Known rows, with every way that one mark hangs from another
P(W(C G Y)): [ 4.53  0.91 -0.71 -1.83 -3.34  4.35  1.89  4.82  3.77 -2.55  1.47 -1.53
  0.68  1.77  2.25 -2.47 -2.72  5.53  3.10 -0.46 -0.05  4.99  1.73  4.15
 -1.10  0.63 -2.80]
C(W): [-1.76  0.18 -0.30 -0.49  0.09  0.46 -0.29  0.53 -0.15  0.80  1.41 -2.86
  2.29 -1.95  1.70  1.16 -0.18  2.02  0.13  1.94 -0.02 -0.24  0.11  0.60
  1.06 -0.58 -1.91]
W(G): [ 1.46  0.60 -0.83  1.58 -1.54  1.51  0.70  0.04  0.78 -1.15  0.62  1.90
  2.27  2.55  1.85  0.46 -0.35 -0.02  2.18  1.68 -1.00  1.29  0.22  0.97
 -1.46 -1.26  0.42]
P(W(C Y(Q(V(D))))): [-1.39  0.16  1.80  0.26 -3.47  3.31  3.21  9.01  3.56 -2.83 -0.37  0.68
 -3.33 -1.45 -0.49 -3.61  0.96  6.53 -1.55 -3.99  2.90  2.72  3.15  3.33
 -4.27 -2.63 -0.96]
P(W(C G Y(Q))): [ 3.58  0.61 -0.55 -1.53 -4.39  7.15  2.82  6.72  3.02 -2.56  1.03  1.54
  0.10  2.30  4.28 -2.84 -1.24  5.22  3.51 -2.26  0.62  5.73  1.25  5.18
 -1.52 -1.49 -0.15]
G(W(C Y(Q(V)))): [-1.28 -1.87  0.84 -1.04 -2.85  5.28  1.81  6.68  3.72 -1.54  1.33 -0.41
 -2.31  1.80  0.40 -4.51 -0.61  2.95 -1.03 -3.82  4.12  2.53  2.91  3.22
 -2.35 -1.62 -3.17]
G(W): [-0.48  0.86 -1.05 -1.82 -0.52  0.98 -0.69  0.79  0.56 -0.40  0.22 -3.91
  2.18  1.22 -1.36  0.69 -0.88 -1.20  1.55 -0.55 -0.35  1.46  0.79  0.81
 -2.40  0.25 -2.05]
G(W(C Y)): [ 0.53 -0.46 -0.21 -2.58 -0.64  4.58  0.44  3.98  3.89 -0.40  1.49 -4.59
 -0.08  1.94 -0.54 -3.22 -2.65  3.44  1.34 -2.83  2.17  3.79  2.61  3.33
 -0.32  2.19 -5.00]
Y(Q W(G)): [ 0.04  0.52 -1.45  0.20 -4.13  5.66  0.73  2.33  0.26 -1.09  0.78  3.35
  4.76  5.06  2.51  0.39  0.93  0.64  3.66  1.50  1.47  3.01  0.42  2.53
 -4.10 -4.29  2.01]
C(Q(V(D)) W(G Y)): [-5.03 -0.41  0.46  3.03 -3.19  5.05  4.14  6.24  1.74 -2.30  3.69  1.29
  1.76  1.40  0.24 -0.10  1.35  8.18 -2.37  4.24  0.66  1.83  3.17  2.60
 -4.81 -2.44 -1.20]
P(W(Y)): [ 2.82  0.85  0.10 -4.79 -0.88  0.77  1.86  3.56  1.44 -1.60 -0.82 -2.74
 -1.52 -1.16 -2.17 -2.27 -1.31  3.30  0.48 -1.72 -1.01  2.83 -0.17  1.81
 -0.29  1.22 -0.91]
Y(Q(V)): [-1.53 -1.62  0.72  0.88 -1.82  1.08  1.61  2.34 -0.25 -0.76 -0.51  4.07
 -1.81 -0.44  1.01 -1.63  2.10 -0.15 -2.43 -0.89  1.96 -0.70  0.57 -0.11
 -1.79 -3.23  1.97]
G(W(Y(Q))): [-0.89 -0.20  0.87 -3.60 -1.30  5.48  1.87  4.37  1.21 -1.03 -0.69 -1.36
 -0.02  1.66 -0.92 -2.22 -0.54  1.01  1.33 -3.57  1.47  3.74  0.96  2.80
 -1.82 -1.48 -0.44]
D(V): [-0.87 -1.01  0.57  0.27  0.20  1.62  0.70  0.04  3.88 -0.08 -1.75  1.21
  0.88 -1.35 -0.37 -0.43  0.26  0.65 -2.80 -1.04  1.49 -2.15  0.15 -0.74
 -1.88 -1.61 -1.42]
C(Q(V(D)) W(G)): [-6.31  0.57 -0.51  4.79 -3.21  3.05  2.51  4.20  0.55 -1.20  3.38  1.41
  3.72  0.84  1.49  2.92  2.03  6.20 -1.12  6.04 -0.29  0.22  2.32  1.58
 -5.94 -3.14 -0.72]
P(W(C)): [ 2.42  1.29 -1.18 -1.10 -1.63  1.37 -0.06  3.16  2.09 -0.40  0.37 -3.12
 -0.97 -0.74  1.70 -0.78 -1.12  2.60  1.39 -0.73 -0.18  2.25  0.62  2.28
 -0.61  1.58 -2.37]
Y(Q): [-0.72 -0.36  0.22 -0.11 -1.24  2.86  0.84  1.97 -1.02 -0.01 -0.43  2.95
 -0.77  0.28  1.96 -0.19  1.36 -0.33  0.51 -2.00  0.65  0.93 -0.50  1.22
  0.02 -2.03  2.41]
G(W(C(Q) Y)): [-1.30 -0.92 -0.66 -1.61 -1.37  7.69  1.47  5.52  2.79 -0.36  3.58 -3.00
 -0.76  3.27  0.30 -2.16 -1.32  5.51  0.60 -0.84  1.56  4.32  2.29  3.90
 -1.29  3.73 -4.15]
G(W(C(Q(V(D))) Y)): [-4.99 -0.65  0.54  1.77 -2.52  5.20  2.45  8.25  3.91 -1.50  3.41 -2.07
 -1.66  2.22 -2.52 -2.73  0.38  6.97 -2.06 -0.87  2.78  2.75  4.67  3.11
 -5.91  1.17 -4.48]

Rows
[-3.84 -0.68  1.96  0.99 -2.88  4.92  2.14  8.22  4.34 -2.19  0.75 -0.87
 -2.28  1.36 -1.28 -3.39  0.46  4.93 -0.75 -5.25  4.01  2.83  4.95  3.33
 -4.91 -2.60 -2.82]
G(W(C Y(Q(V(D)))))
[-2.92  0.07 -0.44  4.83 -5.47  4.83  1.52  5.82  3.15 -2.67  2.45  4.07
  3.24  4.23  2.86 -0.54  1.74  4.80  1.65  0.38  4.23  1.86  4.14  3.28
 -7.37 -5.16 -0.38]
Y(Q(V(D)) W(C G))
[-2.19 -1.52 -0.26  1.08 -2.52  5.29  3.64  4.84  0.63 -1.20  4.27  1.35
  2.15  1.41  1.85 -1.25  0.37  6.45 -2.24  5.57  0.60  1.72  1.87  2.40
 -1.99 -1.10 -1.87]
C(Q(V) W(G Y))
[ 3.54  1.79 -2.00  0.47 -3.64  2.81  0.73  2.74  2.72 -1.53  1.75 -1.05
  1.96  1.52  4.01  0.27 -1.57  2.85  4.12  1.13 -0.74  3.58  1.23  3.05
 -2.39 -0.14 -1.90]
P(W(C G))
[-0.06 -0.20 -0.42 -1.23 -1.29  4.10  1.67  2.53  2.16 -1.23  2.79 -1.35
  3.71  1.02  1.93 -1.11 -1.63  4.70  1.94  2.29  0.11  2.66  1.32  2.66
  0.54 -1.43 -2.16]
C(W(G Y))
[-2.87 -1.20 -0.28 -1.12 -0.17  5.88  2.20  4.38 -0.40  0.46  3.19 -1.49
  0.12 -0.08  0.64 -0.57  0.17  6.99 -1.15  2.42  0.26  2.48  0.05  2.78
  1.02  1.81 -1.50]
C(Q W(Y))
[-3.57 -0.07 -1.55  5.77 -4.69  5.42  1.72  5.99  2.78 -1.42  4.48  2.41
  3.05  5.61  1.41  0.63  1.54  7.21 -0.09  4.72  3.20  1.97  3.95  2.84
 -8.09 -1.15 -1.78]
Y(W(C(Q(V(D))) G))
[-4.02 -2.03  0.22 -0.26 -1.18  3.61  2.52  5.03  0.48 -0.14  3.11 -0.66
 -0.55 -1.25 -0.30 -1.37  0.47  6.73 -4.60  3.49  1.38  0.22  1.23  1.52
 -0.60  0.44 -1.92]
C(Q(V) W(Y))
[-1.72 -0.70 -1.04  0.16 -1.96  7.48  2.54  4.10  0.58 -0.81  3.90  0.49
  3.50  2.33  2.80 -0.22 -0.34  6.49  0.62  4.20 -0.68  3.33  0.73  3.67
 -0.17  0.11 -0.93]
C(Q W(G Y))
[-5.29 -0.61 -0.33  4.24 -3.01  4.08  0.80  6.21  2.06 -0.80  3.23  0.84
  0.15  3.17 -1.05 -0.03  1.76  7.00 -1.80  2.65  3.70  0.51  3.41  2.06
 -6.20  0.70 -2.31]
Y(W(C(Q(V(D)))))
[ 2.28 -0.66  0.21  0.99 -1.93  5.02  1.58  3.48  3.95 -1.91  2.72  1.11
  0.53  3.51  2.76 -3.21 -2.05  4.70  2.10 -0.55  1.71  3.37  2.12  3.48
  0.14  0.67 -2.31]
W(C G Y)
[-3.62 -0.15  1.70  2.33 -3.43  4.57  3.65  6.49  1.63 -2.67  1.78  2.58
  2.34  0.21  1.57 -1.33  1.46  5.81 -0.79  0.13  2.13  1.73  3.23  2.82
 -4.37 -5.89  0.35]
C(W(G Y(Q(V(D)))))
[ 0.73 -2.13  0.90  1.86 -3.91  6.31  3.35  6.09  3.12 -2.64  2.14  5.23
 -1.35  3.39  3.60 -4.29 -0.03  4.85 -0.14 -1.79  3.68  2.89  2.92  3.31
 -1.46 -2.82 -0.37]
W(C G Y(Q(V)))
[ 2.40  0.35 -1.79 -1.13 -4.02  7.90  3.12  6.86  2.91 -1.77  3.08  0.14
 -0.34  3.27  3.25 -1.71 -1.02  7.57  2.86  2.00 -0.71  5.57  1.20  4.94
 -1.91  2.46 -1.41]
P(W(C(Q) G Y))
[-4.93 -0.95  2.44  1.16 -1.53  3.15  2.90  7.06  1.53 -1.62  0.64  0.40
 -0.77 -2.47 -0.77 -2.03  1.67  5.76 -3.11 -1.84  2.72  0.51  2.79  1.89
 -2.62 -4.04 -0.10]
C(W(Y(Q(V(D)))))
[-2.27 -0.84 -2.19  0.82 -2.01  6.64 -0.48  3.29  0.79  0.88  3.54 -0.40
  1.25  4.25  1.93  0.11  0.43  5.38  0.94  2.79  2.33  2.09  1.17  2.48
 -2.19  1.99 -2.05]
Y(W(C(Q)))
[ 1.81 -0.35 -1.31  0.31 -4.66  5.93  3.97  7.44  3.03 -2.52  3.65  1.43
 -0.97  2.44  2.25 -2.96 -0.62  7.17 -0.62  2.92  0.73  4.16  2.31  4.00
 -3.09  1.24 -2.27]
P(W(C(Q(V)) G Y))
[-1.83 -0.91 -2.36  3.37 -4.57  5.91  1.15  4.25  2.02 -1.00  4.95  2.78
  2.58  5.40  2.92 -0.15  0.53  5.38 -0.07  5.92  2.88  1.65  2.58  2.74
 -5.43 -0.18 -2.35]
Y(W(C(Q(V)) G))
[-0.84 -0.24 -3.14  2.25 -3.85  7.74  0.55  3.48  1.63 -0.05  4.61  1.71
  4.17  6.57  3.96  0.31  0.16  5.31  3.21  4.74  1.80  3.24  1.42  3.81
 -3.68  1.08 -1.70]
Y(W(C(Q) G))
[-5.59  0.52 -0.58  3.80 -2.42  3.49  1.12  6.51  2.56 -0.72  3.21 -1.44
 -0.82  1.79 -0.80  0.50  1.26  4.96 -1.52  0.88  1.87  1.49  3.99  2.26
 -6.93  0.49 -3.63]
G(W(C(Q(V(D)))))
[ 4.42  1.51 -0.63 -2.87 -2.82  2.45  2.48  3.32  2.31 -2.83  0.22 -1.37
  1.11  1.39  0.08 -1.46 -1.85  3.17  2.77  0.60 -1.40  4.32  0.61  2.83
 -2.10 -0.04 -0.82]
P(W(G Y))
[-1.55 -1.39  1.06 -2.80 -2.36  3.40  2.65  5.33  1.80 -1.56 -0.57 -0.32
 -1.49  0.66 -1.99 -3.19 -0.07  0.98 -1.45 -2.82  2.51  2.22  2.04  1.83
 -3.48 -2.72 -0.83]
G(W(Y(Q(V))))
[ 1.44 -1.06  0.84 -0.25 -2.54  5.95  2.65  3.97  0.97 -1.74 -0.12  4.54
  0.66  3.42  2.51 -2.61  0.08  2.37  1.86 -1.56  0.77  3.52  0.71  2.98
 -0.97 -2.52  2.13]
W(G Y(Q))
[ 0.29  0.02 -1.78  1.41 -4.61  7.46  0.47  3.66  2.06 -0.90  2.46  3.16
  4.28  5.75  5.20 -0.34  0.12  3.25  4.11  0.47  3.01  3.40  1.68  4.00
 -3.51 -2.97 -0.32]
Y(Q W(C G))
[-0.32 -0.06 -1.75  0.81 -3.15  2.56  1.62  5.34  1.28 -0.58  2.22 -0.71
 -2.40 -0.26  1.42 -0.77  0.40  5.45 -2.10  2.71  0.62  1.33  1.05  1.94
 -3.03  1.46 -2.34]
P(W(C(Q(V))))
[ 1.76  1.34 -3.13  1.60 -4.18  5.97  1.75  4.60  1.64 -1.30  3.20  0.63
  1.47  3.16  4.68  0.99 -0.15  5.12  2.78  3.58 -1.45  3.94  0.71  3.96
 -2.69  1.40 -1.10]
P(W(C(Q) G))
[-0.23 -1.00  0.27 -2.36 -1.99  7.51  1.25  6.12  2.70 -0.85  1.04 -1.21
 -0.65  2.48  1.34 -3.63 -0.94  2.98  1.95 -4.60  2.80  4.67  2.22  4.30
 -0.88  0.30 -2.35]
G(W(C Y(Q)))
[-3.12 -1.13  3.07  1.14 -1.44  2.03  3.47  5.95  1.55 -2.10 -0.90  3.23
 -3.16 -0.47 -2.52 -3.06  2.26  4.07 -3.35 -4.02  3.14  0.79  2.52  1.41
 -3.82 -3.56  1.64]
W(Y(Q(V(D))))
[ 1.67 -1.49  0.54  1.02 -3.33  8.28  2.57  5.47  2.67 -1.79  1.50  4.20
 -0.04  4.21  4.71 -3.52 -0.45  4.53  2.26 -2.59  2.26  4.20  1.77  4.33
 -0.33 -1.27  0.48]
W(C G Y(Q))
[-0.66 -0.29 -1.02  1.41 -4.65  3.61  1.42  3.36  0.63 -1.73  0.90  4.59
  3.29  4.06  1.90 -0.34  1.47  1.10  0.20  2.65  2.73  1.36  1.37  1.53
 -5.94 -5.17  1.66]
Y(Q(V) W(G))
[ 0.16 -1.49 -0.74  1.97 -2.42  8.51  2.69  5.24  2.80 -0.96  3.98  2.65
  0.15  5.10  3.94 -2.47 -0.87  6.86  1.48  1.55  1.23  4.10  1.77  4.17
 -0.78  1.55 -1.37]
W(C(Q) G Y)
[-2.21 -0.85  1.97  4.17 -3.92  5.43  3.57  8.07  4.28 -3.00  1.65  4.77
 -1.15  2.59  2.23 -3.73  1.27  5.72 -0.21 -2.75  3.77  2.54  4.05  3.73
 -4.71 -4.06 -0.07]
W(C G Y(Q(V(D))))
